Each row comes from the steps of one walk. Every step used is in the known rows, and no mark comes twice. Write the walk behind each row, first mark first.
Known rows
H/B: [  5  54  -6  16  16  -6  16 -24 -25   3  25 -23  -5   3  44  10 -29  44
  38  50 -33  -5 -48  60]
S/R/H/T: [ 21  28   2  -8   5 -31  12   2 -59   6   3  13 -12  -6  24  39 -24   6
  41  25 -18  -3 -58  67]
Q/R: [ -2  31 -33   4   6 -30  32 -18 -48 -40 -17   6  28  -5  52 -23 -18  17
  13  18   5  18 -37  53]
Y/R/S/B/H/T/J: [-30  34  46  22  14   6  12 -26 -89   7  18   5 -22 -47  16 -54 -14  79
  77  45 -31  -6 -12 100]
C/Q/R/H: [-15  13  -7 -15   6 -31  31 -22 -59  -4 -21  15  15   0  60   6 -30  -9
  33  11   9  24 -49  83]
S/B/H: [-42  22  23  19   2 -12  18 -23 -28  21  37   2  23 -53   3 -31   0  50
  20   3 -19 -10  -4  43]
D/H/B: [ 10  43 -22   8  -1 -14  26  -9   4 -18  29 -26  -1   3  48  15 -55  45
  15  44 -35  -2 -53  64]
T/J/R/H/B: [ -2  34   8 -14  21 -23  24 -28 -30  13  16 -30 -20   5  51  20 -58  33
  46  56 -30  -2 -48  88]
C/Q: [-46  -3  17  16  14  49   1 -29 -34  14  -4  -3   1 -62  56  -8   8  41
  52   6 -36   2 -47  85]
T/J: [-16  13  11  27  25  24  13 -10 -62  -4  11 -10 -19 -33  54 -52 -46  52
  58  35 -31  14 -35 100]
Y/R: [ 13 -27  24 -10   1 -20   8  23 -49 -18   0  22  -1   6  27 -19 -18  33
  49  14  -9   1 -20  60]
R/H/B: [ 11  49  -1   0  13 -30  24 -20 -36  14  20 -15  -8  25  47  28 -48  18
  40  49 -19   3 -54  71]
J/R/Y: [ -2 -30  13 -17  -9 -48  53 -15 -30  22  -9 -11 -10   9  63  29 -14  -6
   2 -14 -20   2 -25  42]
H/T/J/R: [-24  -9   5 -19  21  13   9 -14 -36 -10  -2 -33 -17 -60  45 -12 -44  55
  45  31 -45  -1 -40  95]
B/H/T: [-26  48  -2 -11   8   3   7 -15 -75  11  12  -2   1 -42   9  -7 -12  52
  36  37 -32  -7 -39  55]
B/H/R/S: [-28  28  17 -28  -6 -40  30   4 -77  11 -15  19 -14   8   9   9 -14  41
  24  27 -12  25 -21  50]
D/H/R/S: [ -1  15  -4 -19 -22 -48  33  21 -48 -17 -18  18  -7  18  28  24 -35  27
  10  16 -10  37 -40  57]
J/R/H/B: [  3  31   0 -21  14 -32  25 -22 -20  12  16 -28 -11  11  47  37 -53  20
  35  46 -26  -2 -51  73]
C/Q/R/H/B: [ -5  59  -1   2  17 -25  28 -45 -42   6   4 -11  -1  13  55  17 -28  28
  44  53 -14   0 -52  78]
Q/C: [-12  -3   5   4   0 -27  -5  -4 -49 -32  14 -15  37 -21  59 -10   7   2
  21  27 -14  48 -46  43]
J/R/H: [ -3 -27  -4 -48   3 -40  26  12 -28   5  -4 -10   1  -2  49  35 -66 -20
  20   2 -10  20 -49  76]
T/H/R/S/B: [  2  30  30  80 -26 -40  17  -5 -30  -3  17  22  29 -13  11   0  27  44
  35  -6 -14  12 -19  47]
Q/R/S: [-16  24  -9 -23 -13 -49  49  -3 -59 -28 -13   9  10  14  42   4 -24  -9
  20  12   7  33 -25  62]
R/H: [  8  -1  -6 -18   0 -36  24  14 -49   8   2   9   5  17  49  22 -59 -24
  28   6   0  28 -53  72]

Which walk is each row?
[ -5  22   8 -12 -10 -42  26  10 -69  -2 -22  20 -10  17  25  21 -16  27
  27  20  -8  35 -36  54] | H/R/S
[-49  22  31   5  -7 -25  28 -19 -35  22  36   6  17 -43   0 -21   0  37
  22   0 -16  -2   3  46] | R/S/B/H
[ 18 -25  20 -30  -2 -49  20  25 -59   1  -3  26  -3  31  37  11 -50 -12
  45  10   6  17 -36  74] | Y/R/H
[-15   9  12  16  -5 -39  58 -48 -61  13 -26  12   4  12  74   1  22   6
  15  -4  -2   5 -25  49] | C/Q/R/Y
[  4  24  26  57 -21 -49  19 -14 -26  -2  11  24  27 -20  16  10  18  31
  28 -12  -1  20 -23  48] | H/R/S/B
[-35  45  33  27  16  12  14 -31 -84  10  20  -4 -19 -54  22 -49 -19  73
  68  43 -33  -1 -21  99] | R/S/B/H/T/J
[ 18  33  17  -9  11 -38  21 -12 -43   9  16  -2 -13  35  39  21 -42  26
  52  51 -15  -3 -42  72] | Y/R/H/B
[ -7 -15  24  -5   0 -34  48 -28 -54  24 -10 -15 -24  -4  64  11 -16  19
  24   5 -28  -2 -26  64] | H/T/J/R/Y
[ 20  18 -25  12  -7 -28  10  15 -33 -24 -25  18   5   0  31   5 -35  69
  -1  24 -18  24 -60  47] | D/H/R
[  9  41  -1  68   0  -1  -2  20 -70  -5 -16  18   4  14  15 -18  10  93
  35  44 -42   5 -44  43] | T/H/R
[ -6 -17  32 -33 -16 -42  32  26 -60 -12  -1  21 -11  21  25   7 -24   3
  45   8  -4  21 -13  66] | Y/R/S
[-10 -24   7 -37  12 -27  25   2 -41   6  -4 -13 -13 -11  54  11 -73  -2
  36  15 -15  19 -44  97] | T/J/R/H
[ 18  43  10  -2  19 -36  26 -16 -21  17  24  -9 -23  25  37  37 -38  19
  39  49 -23 -13 -45  65] | S/R/H/B
[-43  58  19  12  -2  -8  14 -44 -68  10  10   8  16 -61   6 -10  26  58
  44  23 -22 -10 -25  62] | C/Q/R/S/B/H/T
[-32  39  17  -4  -4 -18  12 -25 -53  11  19  -4  10 -57   0   5   4  50
  35  19 -29 -10 -25  55] | J/R/S/B/H/T
[ -1  20  31  28  -9 -61  44 -32 -68  42 -15  25  -5  20  31   6  25  46
   6   2  -8   0 -16  21] | S/B/H/R/Y
[-14   9  33  38 -16 -33  21 -23 -16  -5  23  -3  18 -52  24   5   2  26
  41 -11 -16   9 -18  73] | H/T/J/R/S/B
[-37  -3  20  -9  18   8   9 -27 -31   1  10 -31 -10 -76  30 -22 -29  68
  44  25 -44 -10 -24  89] | S/B/H/T/J/R
[ -7  42   6  18  22   0  16 -25 -94  -7  -4   0 -16 -23  50 -37 -43  47
  67  50 -19  13 -48 109] | Q/R/H/T/J
[ 20  19   8 -14  -2 -33   6   7 -81  -2  -4  20  -2   3  26  22 -27  14
  54  27  -9   7 -55  73] | Y/R/H/T
[-60  13  40  -3   1 -18  29 -26 -34  21  33  -6   6 -58   3 -32  -8  52
  30   8 -24  -6   9  62] | T/J/R/S/B/H
[  5  17  -9 -27   1 -26  10  -3 -59   2  -5  -5   1 -19  35  38 -39   8
  37  22 -21  10 -64  74] | J/R/H/T
[ 16  21  20  56 -14 -44  41  -4 -77  27 -20  21  -9  48  43   6  22  47
  18  15 -26   2 -29  28] | T/H/R/Y
